What can hang from each mark
fuzuk: dibu zoseti
rozen: zolotim
tapiv: viteg
mobu: fuzuk zolotim
viteg: tapiv
zolotim: rozen tapiv zoseti
dibu: zolotim
zoseti: zolotim

Every row comes from one small tree of marks. The marks that hang from a mark follow it in brackets, in alphabetical order. Every link used is in the known rows. Which tree was each row made from?
Known rows
zolotim[tapiv zoseti]: [ 20.2  -3.9  -8.6 -14.4 -19.4   3.4  -4.7  11.0   2.6   2.1   7.9   8.4
  25.0  -0.7  -1.7   4.9  13.4  -5.0  11.6]
mobu[fuzuk[dibu] zolotim[rozen zoseti]]: [ 60.9 -16.8 -38.3  -0.9 -22.0  24.3   2.8  -6.1  12.3   5.1  34.8  26.5
 -19.1 -15.7 -29.3  -3.2 -17.2 -10.2  -2.2]
mobu[fuzuk]: [ 23.6  -8.4 -18.2  -6.1 -20.1  14.7  -2.4   4.2  -3.5  -1.8   6.1   2.0
   8.0   0.6 -11.5   4.8  -1.4   1.2   2.3]
dibu[zolotim[rozen tapiv zoseti]]: [ 42.7 -10.7 -22.1 -17.2 -12.9   6.6  -1.0   4.5   5.9   3.2  16.8  17.4
   4.1  -1.8  -8.0   4.3  11.0 -12.3  27.3]
dibu[zolotim[zoseti]]: [ 40.6  -4.8  -8.9 -11.0 -18.4   5.7   4.6  10.9  -1.8   6.3  10.1  13.5
  -2.0  -1.3  -8.0   2.9   6.6 -10.7  13.2]
mobu[fuzuk[dibu]]: [ 30.2 -10.9 -19.1   0.4 -19.4  20.6  -1.1   2.8  -4.2  -0.2  22.8  12.7
  -2.3   0.1 -21.3   3.6  -7.9   0.0   2.2]
fuzuk[dibu[zolotim] zoseti]: [ 45.8 -19.1 -14.2   2.8  -9.7  25.9  14.1   7.6 -21.0   4.9  28.5  23.1
 -17.9   9.3 -14.4   0.4   9.3 -12.9  16.3]
dibu[zolotim]: [ 33.3  -7.1  -7.4  -6.4 -10.5   6.6   1.3   8.1  -7.1   2.7   3.1   6.0
  -4.4   6.7  -6.5   2.7   7.1  -6.0  17.0]
rozen[zolotim[tapiv[viteg]]]: [  8.9  -3.0 -22.4 -15.7 -13.3  -8.9 -16.8   0.5  -3.9  -4.7  -0.2  -7.2
  19.9  -2.0  -8.2   2.2  11.4  -5.8   5.4]
zoseti[zolotim]: [ 33.2  -5.6 -10.7  -5.8 -17.4   8.1   3.9   6.4 -13.8   8.0  -4.7  11.2
   7.4  13.6  -6.4  -0.6  10.6   1.1   6.6]
zolotim[rozen tapiv zoseti]: [ 26.8  -6.1 -21.5 -16.4 -17.3   4.3  -4.9   1.9  12.1   2.7  11.9  11.5
  20.8  -5.6  -5.3   4.4  12.8  -7.8  13.1]
tapiv[viteg]: [ 16.9   1.4 -16.1  -2.1 -14.9  -3.9  -8.7   0.4  -4.3   0.8   6.6  -1.7
   3.9   1.8  -6.6  -4.0   7.2  -4.9  -5.1]
rozen[zolotim]: [ 14.3  -2.4 -13.5 -16.9 -16.9  -2.0  -6.6   2.7   0.9   0.9  -9.8  -4.4
  18.1  -5.7  -8.6   5.8   6.3  -3.7   0.8]
mobu[zolotim]: [ 34.1  -7.8 -12.8  -0.8 -12.9   8.2  -2.9   3.9   1.1   2.4  -0.3   2.7
  -2.2   0.0  -6.0  -4.0   0.6  -3.3   1.0]
viteg[tapiv]: [ 20.2   1.1 -14.9  -6.8 -15.0  -1.8  -8.6   5.1  -3.8   0.1   5.6  -3.4
   2.6  -0.5 -10.1  -7.2   5.5  -4.5  -6.5]
mobu[zolotim[zoseti]]: [ 42.0  -6.1 -13.9  -5.5 -19.8   7.5   0.0   5.8   6.3   6.3   7.5  10.5
  -0.2  -7.8  -7.4  -3.6  -0.4  -8.8  -3.3]
rozen[zolotim[tapiv[viteg] zoseti]]: [ 16.2  -0.7 -23.6 -20.1 -21.2 -10.0 -13.3   3.3   1.3  -1.3   7.4   1.0
  21.9 -10.3  -9.9   2.3  10.7 -10.5   1.4]
zolotim[rozen tapiv[viteg] zoseti]: [ 26.2  -3.0 -30.5 -12.3 -16.7  -3.1 -10.3  -3.1   8.9   2.0  20.5   9.8
  12.6  -7.0  -8.3  -1.8  11.1 -11.4   5.4]
zoseti[zolotim[tapiv[viteg]]]: [ 28.1  -6.0 -19.8  -4.5 -13.9   0.7  -6.0   4.1 -18.0   2.3   5.4   8.8
   9.2  17.9  -5.3  -4.7  14.9  -0.6  10.8]
fuzuk[dibu zoseti]: [ 29.7 -14.4 -13.1   2.5 -14.0  23.5   9.4   4.7 -14.6   4.4  24.2  17.8
  -1.0   6.0 -11.3  -0.2  10.2  -8.8   2.5]
dibu[zolotim[tapiv zoseti]]: [ 36.4  -8.6  -9.4 -14.5 -15.4   5.6  -0.5  13.4  -3.1   2.2  12.2  13.7
   8.3   3.7  -4.0   5.2  12.3  -9.0  25.5]

Which tree is each row?
[ 16.8  -4.2 -14.9 -24.3 -20.9  -2.7  -8.1   8.0   4.7   0.2  -0.6   2.8
  30.2  -9.1  -7.0   8.3  11.4  -7.3   9.1]  rozen[zolotim[tapiv zoseti]]
[ 45.9 -27.1 -40.3  -8.3 -16.0  33.1  11.5  -0.6 -22.0   0.7  18.7  24.1
   5.9  14.7 -12.5   1.0  13.8  -2.8  19.5]  mobu[fuzuk[zoseti[zolotim[rozen tapiv]]]]
[ 34.8  -7.8 -32.4  -6.7 -11.8   1.0  -6.4  -5.1  -8.7   3.6   9.9  12.8
   5.7  12.6  -9.5  -5.6  14.0  -3.8  12.4]  zoseti[zolotim[rozen tapiv[viteg]]]
[ 49.4 -14.0 -22.8 -10.3 -12.3  12.3   0.8   2.9   5.5   5.5  32.7  27.2
  -6.6  -2.4 -18.0   3.8   5.0 -13.5  27.4]  fuzuk[dibu[zolotim[rozen tapiv zoseti]]]
[ 47.4 -25.0 -27.0  -3.1  -4.3  26.7   9.0   1.2 -13.1   2.0  34.7  27.0
 -11.7   9.3 -14.2   1.8  13.8 -14.0  30.6]  fuzuk[dibu[zolotim[rozen tapiv]] zoseti]
[ 53.6 -19.0 -37.0   3.8 -14.2  25.1  -1.2  -8.5   6.8   1.2  27.8  18.6
 -21.2  -7.3 -27.1  -3.9 -15.9  -5.0   1.9]  mobu[fuzuk[dibu] zolotim[rozen]]
[ 47.7 -12.6 -24.9  -5.6 -24.4  18.1   1.7   4.7   3.2   1.7  14.2  13.0
  -5.2 -10.1 -15.4  -1.7  -9.8  -5.6  -3.6]  mobu[fuzuk zolotim[zoseti]]
[ 49.3 -18.0 -37.7 -10.6 -19.2  19.1  -3.3  -1.5  11.1  -1.3  20.8  16.1
   1.6 -10.1 -15.3  -0.2  -5.1  -6.7  10.8]  mobu[fuzuk zolotim[rozen tapiv zoseti]]
[ 35.1 -17.7 -24.0  -4.2 -14.1  19.4  -6.9   5.1  -3.3  -6.2   9.0   4.8
   3.4   2.9  -9.6   0.6  -3.2   1.8  12.4]  mobu[fuzuk zolotim[tapiv]]
[ 42.6 -13.0 -34.1  -3.7 -21.7  10.9  -8.4   1.9  -1.5  -3.8  24.0  10.4
  -3.1  -5.8 -15.2  -5.7  -5.0  -7.2   0.8]  mobu[fuzuk zolotim[tapiv[viteg] zoseti]]
[ 45.3 -16.9 -28.5  -5.3 -14.2  22.1  15.1  -2.0 -17.4   9.8   9.5  22.1
   0.2  11.8  -8.4  -3.5  17.6  -7.7   7.9]  fuzuk[zoseti[zolotim[rozen]]]
[ 40.8 -21.3 -17.7   0.5 -13.1  27.9  12.0   8.2 -28.8   6.0  22.7  28.3
   3.5  21.8 -10.3  -0.8  18.4  -4.0  18.3]  fuzuk[dibu zoseti[zolotim[tapiv]]]
[ 34.8  -9.4 -30.0  -8.2  -5.3  -0.2  -9.2  -3.4  -2.0  -1.9  17.6   7.2
  -6.1   5.7  -9.2  -1.9  11.1 -10.2  23.0]  dibu[zolotim[rozen tapiv[viteg]]]
[ 47.7  -7.4  -9.7  -4.3 -18.1  11.3   5.8   9.3  -2.0   8.5  26.7  23.4
 -12.9  -1.9 -18.1   2.3   0.0 -12.5  13.0]  fuzuk[dibu[zolotim[zoseti]]]
[ 57.7 -25.9 -40.8   1.8 -18.2  38.6  18.0  -4.6 -20.9   6.7  32.5  34.2
 -14.6   9.5 -26.5  -2.5   1.9  -6.3   7.0]  mobu[fuzuk[dibu zoseti[zolotim[rozen]]]]
[ 48.5 -17.3 -21.1  -7.3 -19.5  22.3   2.5  10.2  -7.0  -0.3  35.6  25.2
  -6.4   1.3 -22.4   6.3  -3.8  -7.8  25.0]  mobu[fuzuk[dibu[zolotim[tapiv zoseti]]]]
[ 41.9 -20.3 -37.0  -6.0 -11.9  19.7  -7.1  -4.4   5.7  -4.8  13.6   8.2
   0.0  -2.2 -13.3  -0.5  -4.1  -1.7  14.2]  mobu[fuzuk zolotim[rozen tapiv]]
[ 51.9 -26.1 -41.9  -0.5 -13.7  32.8   9.3  -6.3  -6.0  -0.1  20.9  16.1
 -13.8  -3.8 -15.7  -4.7  -1.7  -9.4   1.5]  mobu[fuzuk[zoseti] zolotim[rozen]]
[ 46.4 -16.4 -36.3  -2.7 -14.4  19.4  -1.9  -6.9   7.1  -0.5  11.6   8.9
 -10.8  -6.8 -17.8  -3.3  -9.9  -3.7   2.3]  mobu[fuzuk zolotim[rozen]]
[ 60.3 -15.6 -33.5  -6.6 -19.7  22.6   6.9  -1.4   3.8   5.3  38.3  29.0
 -21.0  -9.1 -29.8   3.1 -10.5 -12.5  14.5]  mobu[fuzuk[dibu[zolotim[rozen zoseti]]]]
[ 43.0 -15.9 -25.7  -8.4 -21.6  18.5  -3.2   7.2   1.5  -2.8  15.9  12.5
   5.4  -5.0 -11.8   0.9  -3.9  -4.0   8.7]  mobu[fuzuk zolotim[tapiv zoseti]]
[ 47.5  -7.1 -22.1 -13.7 -15.6   6.0   4.7   2.0   7.4   7.9  14.7  17.5
  -6.3  -6.7 -12.6   1.8   5.6 -14.2  14.6]  dibu[zolotim[rozen zoseti]]
[ 45.2 -24.0 -29.1   2.2 -16.2  32.8   9.4   2.9 -15.5  -1.6  16.2  12.3
  -9.9   1.2 -11.8  -3.8  -0.8  -6.1  -0.4]  mobu[fuzuk[zoseti] zolotim]
